Each row was made from one walk, in order. Every step used is in the known rows, and no mark comes twice. Write each row's walk.
Known rows:
r-f-s: [0.71 0.20 -0.86 -3.70 -1.55 -5.49 -0.13 -0.02 0.58 1.32 -0.91 0.54 -1.58 -0.43 1.29 3.35 0.82 -0.02 -2.25 -0.64 -4.47 1.34 2.17 0.05 0.18]
f-s-z-a-r: [-0.98 -4.06 -0.19 -2.83 -0.45 -3.48 0.11 -0.29 -1.76 -0.11 0.35 -1.10 0.02 0.83 -2.57 2.92 2.42 1.49 -1.43 2.55 4.65 0.88 0.23 -1.52 -1.91]
z-r-f-s: [-1.23 -1.49 -2.21 -4.10 -1.54 -3.25 0.18 -0.92 -0.90 1.23 0.87 -0.52 -2.66 -3.29 0.65 1.72 1.64 2.26 -3.57 -1.08 -1.83 1.52 3.73 -0.48 -1.11]
x-z-r-s-a: [-1.27 1.14 -1.92 6.62 -0.48 4.22 -3.13 0.35 -1.95 -0.01 3.34 -1.09 -0.01 0.24 -0.27 -1.92 -0.94 2.62 -0.69 -2.77 1.45 0.82 1.79 -0.81 -0.19]
s-a-r-f-x: [2.43 2.23 -1.06 -5.04 -1.09 -1.48 -1.60 -0.60 0.21 3.51 -3.05 1.19 -2.12 -3.11 1.00 3.09 -0.95 0.06 1.69 6.76 -1.47 1.07 0.59 2.20 -0.73]
a-f-x-r: [0.06 3.52 1.94 -2.57 0.53 -0.98 1.29 -1.04 2.71 -0.65 -1.62 2.22 -2.15 -0.02 0.42 -1.96 -0.38 -3.66 1.97 -0.52 -3.74 -3.18 -1.51 -0.26 -1.25]
s-z-f-x-a: [-0.43 -5.23 -0.82 -0.99 1.90 3.49 0.27 -0.57 0.68 -1.46 -2.61 -0.74 4.99 0.67 -0.02 -2.43 1.48 -1.85 2.21 1.50 2.37 0.13 -3.32 -2.15 1.13]
x-a: [-1.15 -0.05 -0.25 1.72 0.31 1.86 1.57 -0.79 -0.25 -0.92 -0.92 0.43 1.64 -2.03 1.53 0.49 -1.34 -1.56 -0.11 -1.01 -1.29 -1.17 0.62 -2.80 0.11]
x-z-a: [-0.08 -1.69 -0.35 3.94 0.62 0.06 -2.47 1.95 -1.10 -0.51 2.50 -1.96 2.41 0.63 0.05 -0.50 0.64 -0.60 -0.50 -1.45 -1.36 0.55 0.33 -2.13 0.29]
r-a-f-x-s-z: [0.77 -0.66 1.78 -1.28 2.55 -0.19 1.62 1.74 1.14 -1.21 -2.35 -2.69 -1.29 3.34 -0.64 -2.21 -2.59 -0.11 1.03 0.58 2.49 -2.26 -2.73 2.56 3.31]
a-f-s-z: [-0.89 -1.47 2.46 -2.51 0.91 -2.60 2.18 0.75 0.56 -0.41 -0.72 0.66 -0.79 1.55 -0.16 1.22 -1.13 -0.45 -1.19 -1.95 2.12 0.46 -1.09 -0.20 -0.15]
z-r: [-0.31 -0.47 -1.07 0.14 -1.06 1.52 1.42 -1.03 -0.96 -0.25 2.00 1.93 -0.14 -2.48 0.99 0.40 0.10 0.65 -2.99 -2.27 0.92 1.24 2.55 -1.62 -0.56]
s-z: [1.15 0.15 0.73 1.43 -0.28 0.74 1.40 1.31 -0.48 -0.30 0.44 2.00 3.17 1.14 -0.35 2.45 -1.09 -0.27 -1.23 -2.40 2.45 1.56 -0.85 -0.61 1.61]
a-f: [0.18 2.22 2.87 0.01 0.37 0.17 1.65 0.47 1.10 -0.19 -0.66 2.07 -1.28 -0.03 2.13 0.69 -1.97 -1.04 -0.35 -1.65 -2.49 0.03 0.09 0.75 -0.09]
s-a-r-f: [1.09 3.84 -1.09 -1.29 -0.96 0.77 -0.64 0.74 0.47 3.73 -2.45 1.50 -1.63 -4.58 2.25 4.71 -0.38 2.19 0.22 3.93 -2.77 1.43 1.32 1.80 -1.03]
r-s-a: [1.49 3.20 0.56 4.94 -1.53 0.07 -0.98 -0.87 -0.54 0.46 1.83 1.21 0.80 1.20 0.57 -0.44 -1.50 -0.62 1.74 -0.14 -1.44 -0.17 0.96 1.53 0.78]
z-r-a-f: [-1.24 -0.97 0.04 -0.48 1.68 2.11 1.48 0.56 0.74 -0.13 -1.64 0.34 -2.80 -2.09 1.27 -0.09 -0.97 0.69 -1.26 -2.48 -3.18 -1.16 2.28 0.80 1.33]
f-s-a-r: [-1.27 0.55 -0.09 -1.98 -2.46 -2.86 1.94 -2.50 -0.75 2.13 -1.65 2.09 -2.68 -1.91 -0.57 4.24 0.43 -0.12 -0.03 3.92 2.17 2.24 1.81 -0.81 -2.85]
s-a-f-x-r: [-0.22 3.91 1.63 -1.66 1.15 0.71 1.94 -1.61 2.09 1.61 -1.01 2.20 -1.55 -2.49 -0.04 -3.09 0.01 -3.27 3.61 2.76 -3.02 -2.89 -1.51 1.35 -1.28]
s-z-r: [0.17 -1.66 -0.87 0.47 0.03 3.22 1.35 0.92 -1.54 -0.48 1.87 0.61 1.93 -2.00 -0.89 0.92 -0.03 1.85 -3.41 -2.76 4.33 1.45 0.53 -0.96 0.25]
r-s-z-f-x-a: [-0.10 -3.48 -0.56 1.57 1.24 3.44 -2.58 -0.93 0.12 -2.73 -1.13 -2.19 4.38 4.03 -0.68 -4.13 0.69 -1.24 3.26 0.08 1.74 -0.81 -3.19 -1.16 1.39]
s-a-f-x-z-r: [-2.18 -0.51 0.28 0.08 1.79 2.84 -0.97 -0.30 -0.69 1.54 0.47 -0.66 -2.36 -1.81 0.56 -4.06 -1.35 -0.36 0.57 1.12 2.03 0.37 0.38 0.06 -0.74]
f-s-z: [-0.40 -2.25 0.63 -0.79 -0.97 -3.35 1.84 0.19 -0.50 -0.20 0.27 1.16 1.21 1.75 -1.23 2.94 -0.17 -0.77 -2.11 -1.83 3.46 2.00 -0.05 -1.55 0.49]
s-a-f: [-0.21 2.80 2.17 1.22 0.72 1.96 2.15 0.05 0.33 2.03 -0.29 1.71 -0.66 -2.57 2.01 -0.24 -2.17 -1.00 1.35 1.35 -1.95 -0.09 -0.10 1.89 -0.63]
s-z-r-a: [-0.11 -3.11 -1.97 0.90 0.77 2.49 1.10 1.67 -0.46 -0.34 -0.96 0.18 1.55 -1.12 -1.20 1.64 -0.28 1.81 -2.30 -2.90 2.06 0.55 1.70 -0.36 2.44]
r-s: [1.56 2.55 0.68 3.67 -2.12 -1.30 -1.50 -0.13 -0.01 -1.53 1.39 1.11 0.67 3.19 0.91 0.66 -1.96 -0.60 -0.48 -3.29 -2.54 0.16 1.08 -0.04 1.31]
r-s-z-a: [1.82 -0.82 0.24 4.63 0.03 -0.11 -2.62 1.29 -1.78 -1.50 3.82 -2.62 3.92 3.44 -1.45 -1.64 0.56 0.62 -0.09 -1.40 1.38 -1.02 -0.74 0.45 1.01]
f-x-r-s: [1.37 3.96 -0.24 0.53 -1.85 -2.59 -1.38 -1.75 1.54 -1.67 0.91 1.37 0.04 3.61 -1.26 -1.61 -0.11 -2.74 1.77 -1.77 -3.47 -3.14 -0.33 -0.41 -0.01]
z-a: [0.40 -1.08 0.06 1.09 -0.21 -1.25 -0.07 0.16 -0.97 -0.64 2.34 -0.22 1.86 -0.84 -0.13 0.05 1.02 -1.28 -0.63 0.55 -1.97 -0.23 0.60 -0.56 0.13]

Which walk is each row?
[0.21 2.85 0.11 0.17 -1.31 1.61 1.12 -1.25 -0.18 1.91 -1.63 3.10 -0.75 -2.76 0.75 3.84 -1.11 0.06 0.42 3.53 0.97 1.68 0.71 0.29 -1.28] -> s-a-r
[-0.72 6.77 1.51 4.38 0.34 2.65 -0.20 -0.60 1.29 0.07 1.24 0.64 -0.75 -0.42 0.64 -2.42 -0.62 -0.65 3.22 -1.25 -4.30 -3.50 -1.16 1.96 -1.72] -> x-r-s-a-f
[1.11 -0.40 -0.32 1.69 0.30 -1.07 -3.33 -0.06 -0.14 -1.80 3.42 -2.07 3.34 3.32 -3.44 -4.21 2.41 -1.51 2.10 -0.15 0.53 -3.42 -2.10 -0.40 -0.28] -> f-x-r-s-z-a
[0.92 -2.40 0.26 1.84 0.97 0.39 -0.07 1.48 -1.49 -0.24 2.57 -0.94 4.29 0.44 -1.45 -0.38 0.87 -0.34 -0.50 0.29 1.95 0.20 -1.14 -0.54 0.15] -> s-z-a
[-0.19 0.86 -0.97 -2.14 -1.41 -4.05 0.49 -0.08 -0.07 3.31 -0.45 0.63 -1.15 -2.90 1.05 2.31 0.75 -0.24 -0.29 2.66 -3.10 1.98 1.81 1.37 -0.65] -> r-f-s-a
[1.18 3.10 0.32 -2.23 -1.63 0.27 1.49 -2.07 -0.33 0.65 -0.45 -0.18 -2.59 -0.43 -0.49 -0.17 -0.98 0.20 1.14 6.72 4.89 0.49 -1.01 1.10 -1.01] -> f-x-s-a-r
[0.61 -1.24 -0.29 -3.51 -0.39 -4.17 0.12 1.89 -0.36 1.41 -0.78 -0.41 0.38 0.12 0.14 3.51 0.53 0.86 -1.61 -1.19 0.38 1.93 0.35 0.17 0.69] -> r-f-s-z
[-1.10 -1.30 -0.73 -1.75 -1.87 0.24 1.28 -2.55 0.49 1.53 -2.18 1.94 -1.48 -1.69 0.38 2.48 3.61 -0.30 1.59 4.32 0.57 3.72 -0.39 -0.26 -2.84] -> z-f-s-a-r
[0.08 3.91 0.52 3.46 -0.55 1.98 2.45 -0.50 -1.16 0.50 2.47 -0.15 0.30 -1.31 0.72 -1.36 -0.97 0.71 0.41 2.08 2.46 0.00 -0.97 1.09 0.05] -> x-s-a
[-1.22 -0.83 1.39 3.11 2.78 0.96 -2.38 2.94 -0.49 -0.68 1.71 -2.38 -0.15 0.73 1.21 -1.92 -0.31 -0.12 0.28 -1.61 -2.38 -1.19 -0.86 -0.65 -0.42] -> x-z-a-f
[1.62 -0.52 0.09 4.27 -0.05 2.70 -2.09 0.53 0.04 -1.96 1.09 -0.25 4.56 4.37 -0.02 -1.00 1.12 0.82 1.51 -2.98 0.14 1.52 -2.66 0.55 1.35] -> r-s-z-f
[-0.89 -1.51 -0.19 -1.43 0.17 -0.83 0.78 -1.83 0.16 -0.79 -1.90 0.93 1.26 -0.52 0.51 -1.18 -1.43 -3.02 0.98 1.53 -0.44 -1.68 0.30 -2.53 0.74] -> f-x-a
[0.67 4.56 -1.41 -0.02 -0.48 -0.30 -0.24 1.23 1.67 1.21 -1.06 1.40 0.27 -3.20 1.55 1.84 1.07 -0.33 -0.29 -2.00 -7.25 -1.81 0.06 0.05 -0.59] -> x-r-f
[-0.75 -2.12 -0.84 -0.51 -1.44 -0.92 1.93 -1.88 0.61 0.94 0.04 1.31 1.07 -1.48 0.55 0.02 3.32 -1.59 1.82 2.26 -1.39 3.41 -0.55 -0.01 -0.83] -> z-f-s-a
[0.33 -1.60 1.97 1.02 2.63 1.37 0.09 2.28 -0.93 -0.39 1.31 -1.72 2.18 0.11 0.00 -1.50 -0.09 -0.02 0.47 0.34 1.11 -1.06 -1.92 0.91 -0.10] -> s-z-a-f
[1.14 1.16 -1.62 -3.27 -0.71 -2.09 -4.52 1.99 0.87 1.32 -3.34 -0.26 -2.05 0.58 1.25 3.70 -1.27 1.04 -0.06 1.44 -2.15 1.43 0.22 -0.60 0.27] -> a-r-f-x-z
[-0.41 -0.05 -0.75 1.42 0.26 4.01 2.24 0.89 -2.21 -1.30 3.78 -2.18 0.85 -0.59 -1.16 -1.84 0.18 4.02 -3.77 -1.79 8.03 0.62 -0.33 -0.36 0.29] -> x-s-z-r
[0.86 1.29 0.17 2.42 -1.50 -0.87 -3.60 -0.63 -1.04 -1.57 1.83 -1.85 -0.03 2.06 -0.82 1.12 0.49 1.80 0.12 0.89 -0.87 -0.88 1.19 0.07 -1.07] -> z-a-r-s
[1.21 2.81 2.64 0.11 -0.21 -0.90 -1.46 -1.55 0.74 0.37 0.59 0.35 -1.69 2.47 0.87 -4.01 -2.98 -2.06 3.78 1.94 -1.39 -1.74 -0.33 3.17 0.73] -> r-s-a-f-x
[0.27 1.04 0.78 -0.44 0.15 1.48 -1.06 -2.15 0.01 0.27 2.21 -0.70 -2.92 -0.19 0.02 -5.29 -1.60 0.13 1.62 1.52 1.03 -0.91 1.55 2.37 -0.61] -> z-r-s-a-f-x
[-1.19 -1.25 1.33 -2.31 0.67 -4.55 2.09 0.00 1.99 -0.13 -3.55 0.94 -3.71 1.13 0.82 1.64 -0.99 -1.49 0.02 -1.70 -4.41 -0.55 1.64 0.41 1.44] -> r-a-f-s
[-0.55 -3.13 -0.37 -1.76 -1.54 -2.42 1.12 -1.57 0.86 -0.69 -0.42 1.50 0.92 1.24 0.94 0.54 2.85 -2.06 -0.72 -0.81 -2.27 2.93 -0.34 -1.18 -0.99] -> z-f-s
[-0.39 -1.40 -0.89 -0.21 -0.28 2.23 -3.30 -2.44 0.85 -3.05 -3.17 -1.07 0.37 2.56 0.02 -1.32 1.14 -0.32 3.44 2.79 -0.91 -1.27 -1.23 -1.52 -0.68] -> z-f-x-a-r-s
[0.16 0.78 -0.60 2.78 -1.88 1.15 -1.12 -1.48 -0.81 -1.75 2.92 0.58 -0.57 1.02 -0.15 -0.70 -0.47 1.43 -2.61 -3.94 0.12 -0.03 2.53 -0.34 0.17] -> z-r-s
[2.04 -1.23 -1.20 -5.59 -0.23 -3.44 -3.52 0.08 -0.01 1.48 -0.93 -1.66 -1.51 -1.66 0.11 1.95 1.40 0.24 0.87 5.67 -2.50 -0.24 0.78 1.41 -0.92] -> z-a-r-f-x
[0.17 -0.39 1.37 -2.00 2.81 -0.01 -0.01 0.52 0.77 -0.56 0.84 -1.88 1.47 0.17 -1.95 -4.27 1.78 -2.04 2.26 1.52 0.06 -4.15 -3.24 0.19 -1.19] -> s-z-a-f-x-r
[-1.13 2.87 -1.59 -2.53 -1.26 -4.53 0.69 -0.66 1.45 0.91 -0.77 0.37 -1.76 -2.45 0.09 2.42 2.74 -0.66 -1.00 -1.61 -5.77 -1.07 1.02 -1.09 -1.66] -> x-r-f-s
[1.34 4.66 -0.53 2.11 -1.39 -0.63 -0.75 -2.47 0.83 0.39 0.88 1.20 0.63 0.96 -1.49 -2.98 -0.02 -3.03 3.90 1.06 -2.43 -2.78 -0.51 0.78 -0.40] -> f-x-r-s-a
[-0.66 -2.44 0.42 -0.07 2.77 3.50 1.23 2.14 0.30 -0.34 -1.63 -0.40 -0.95 -1.16 -0.26 -0.30 -1.17 2.15 -1.26 -3.03 0.85 -0.62 0.80 1.29 1.75] -> s-z-r-a-f
[1.99 1.20 1.06 4.03 -0.71 -0.13 -1.72 1.16 -0.21 -1.63 1.22 -0.17 3.09 4.49 -0.43 0.63 -1.88 0.70 -0.15 -4.08 1.51 0.24 -0.74 0.25 1.80] -> r-s-z
[-0.78 -2.00 -1.60 -0.43 -0.19 0.39 -1.79 -0.10 -0.83 -0.45 1.13 0.35 -0.87 0.36 -0.44 -1.39 -0.67 -0.42 -2.29 -1.86 2.06 1.60 1.76 -2.74 0.59] -> f-x-z-r
[1.95 3.18 -0.31 -5.56 -1.23 -2.19 -1.20 0.21 0.47 0.45 -1.85 -1.82 -3.63 -0.45 0.77 1.56 -0.75 2.10 -0.35 4.40 0.44 -0.26 -0.52 1.29 0.13] -> a-r-f-x-s
[1.64 0.14 0.55 -1.02 -0.12 -0.47 1.19 0.45 -0.80 -1.27 1.14 -1.22 1.72 3.13 -1.49 -1.70 -1.26 0.00 -0.62 0.99 6.46 -0.04 -2.48 0.23 1.85] -> f-x-s-z
[-0.77 1.02 -1.40 -1.80 0.83 1.71 -0.91 0.34 0.34 0.82 -4.24 -0.89 -1.23 -3.99 2.19 4.82 -0.88 2.35 -0.64 1.74 -2.94 -1.17 0.96 -0.87 -0.85] -> x-a-r-f
[0.17 -2.99 -1.85 -1.47 0.95 1.57 1.40 0.74 -1.05 -1.41 0.00 -2.82 0.02 0.82 -2.44 -2.68 -0.23 1.64 -1.48 0.11 6.23 -0.70 -0.11 0.63 2.92] -> f-x-s-z-r-a
[-0.25 4.30 2.07 2.47 1.03 3.16 3.22 0.27 -0.27 0.62 1.58 -1.15 -2.13 -1.93 1.62 -2.56 -1.83 0.85 0.89 2.34 1.23 -0.58 -1.49 2.35 -0.62] -> x-s-a-f
[0.47 -1.30 -2.13 -1.31 0.68 2.41 -0.78 2.00 -1.09 1.43 0.84 -0.56 1.45 -3.33 0.38 1.76 0.41 3.42 -3.41 -1.93 1.49 1.46 0.76 0.67 0.17] -> s-z-r-f
[-0.59 2.75 0.52 0.84 1.70 0.54 1.90 1.23 2.72 -0.43 -3.73 1.69 -1.80 -1.40 0.98 0.64 -0.32 -1.51 1.18 -2.75 -7.39 -3.86 -0.43 0.82 0.55] -> x-r-a-f
[0.64 5.36 -0.39 5.86 -1.52 1.65 -0.39 -0.95 0.44 0.11 1.78 1.29 0.75 -0.28 -0.32 -1.55 0.12 -0.70 2.51 -1.15 -3.38 -2.14 -0.07 0.31 -1.15] -> x-r-s-a
[0.70 -1.42 0.10 -0.02 0.27 0.92 -1.13 1.33 -1.57 -0.11 0.44 -0.95 2.12 -0.22 -1.39 2.83 0.70 1.32 -0.58 2.25 3.96 0.25 -0.80 -0.51 -1.26] -> s-z-a-r
[-0.19 -1.31 -0.68 3.98 0.24 3.32 -1.94 1.66 0.60 -1.18 -0.67 0.48 2.88 1.74 1.92 -0.20 1.65 -0.72 0.64 -3.15 -2.86 3.18 -1.81 -1.95 0.38] -> x-z-f
[1.39 -3.21 2.26 -2.65 2.22 -0.84 -0.46 0.86 -0.28 -0.32 1.65 -1.89 1.59 1.75 -1.20 -2.89 -0.55 -1.69 1.50 2.36 2.12 -1.36 -2.13 1.43 0.68] -> s-z-a-f-x
[-1.90 -2.46 -1.25 2.53 -0.39 0.91 -0.72 0.09 -0.13 1.17 -0.02 0.07 0.84 0.28 0.50 -0.38 2.86 -1.13 1.58 0.25 -0.57 4.16 -1.15 -1.86 -0.92] -> x-z-f-s-a
[-1.75 -5.45 -2.26 -1.69 0.09 -1.85 2.02 0.14 -0.84 -0.15 -1.12 -0.03 -0.19 -0.44 -2.21 2.13 1.00 1.39 -3.21 -2.28 3.19 1.52 2.82 -1.33 1.57] -> f-s-z-r-a
[1.54 0.08 -0.02 2.58 -0.91 3.39 -2.83 0.38 0.17 -1.67 -0.86 -0.63 2.21 4.32 -0.15 2.25 1.43 2.22 1.44 -1.33 1.52 1.98 -2.76 0.44 -0.13] -> a-r-s-z-f
[-2.68 -3.03 -0.09 -3.11 0.72 -2.27 2.37 -0.85 0.76 -0.29 -2.19 0.27 -4.82 -1.37 0.11 0.23 0.01 0.40 -2.08 -2.10 -1.72 -0.82 3.49 0.25 0.41] -> z-r-a-f-s
[-0.20 -3.75 -0.14 -3.15 2.61 1.37 0.89 1.00 0.79 0.21 -2.51 -0.59 -1.53 0.52 -1.16 -1.62 -1.66 -0.12 0.09 -0.63 1.69 -1.21 0.26 1.30 2.22] -> s-z-r-a-f-x
[-1.65 0.34 2.60 -2.32 -0.37 -3.75 2.06 -1.16 1.09 -0.30 -0.83 1.39 -3.31 0.88 1.24 1.24 -0.66 -1.40 -1.17 -1.54 -1.64 0.44 0.66 -0.48 -0.55] -> a-f-s
[-2.78 -3.01 1.00 -2.63 0.70 0.01 2.42 0.04 -0.90 -0.20 1.07 -0.15 -1.79 -0.54 -1.26 -0.55 0.47 2.07 -3.59 -2.58 4.33 0.93 0.46 -0.31 -1.40] -> a-f-s-z-r
[-1.94 -4.03 -0.89 -1.77 -0.89 -1.49 1.77 -0.85 -1.20 -0.10 1.78 0.19 0.04 -0.58 -1.79 1.26 1.55 1.46 -3.82 -2.40 5.79 2.16 1.69 -2.14 -0.85] -> f-s-z-r
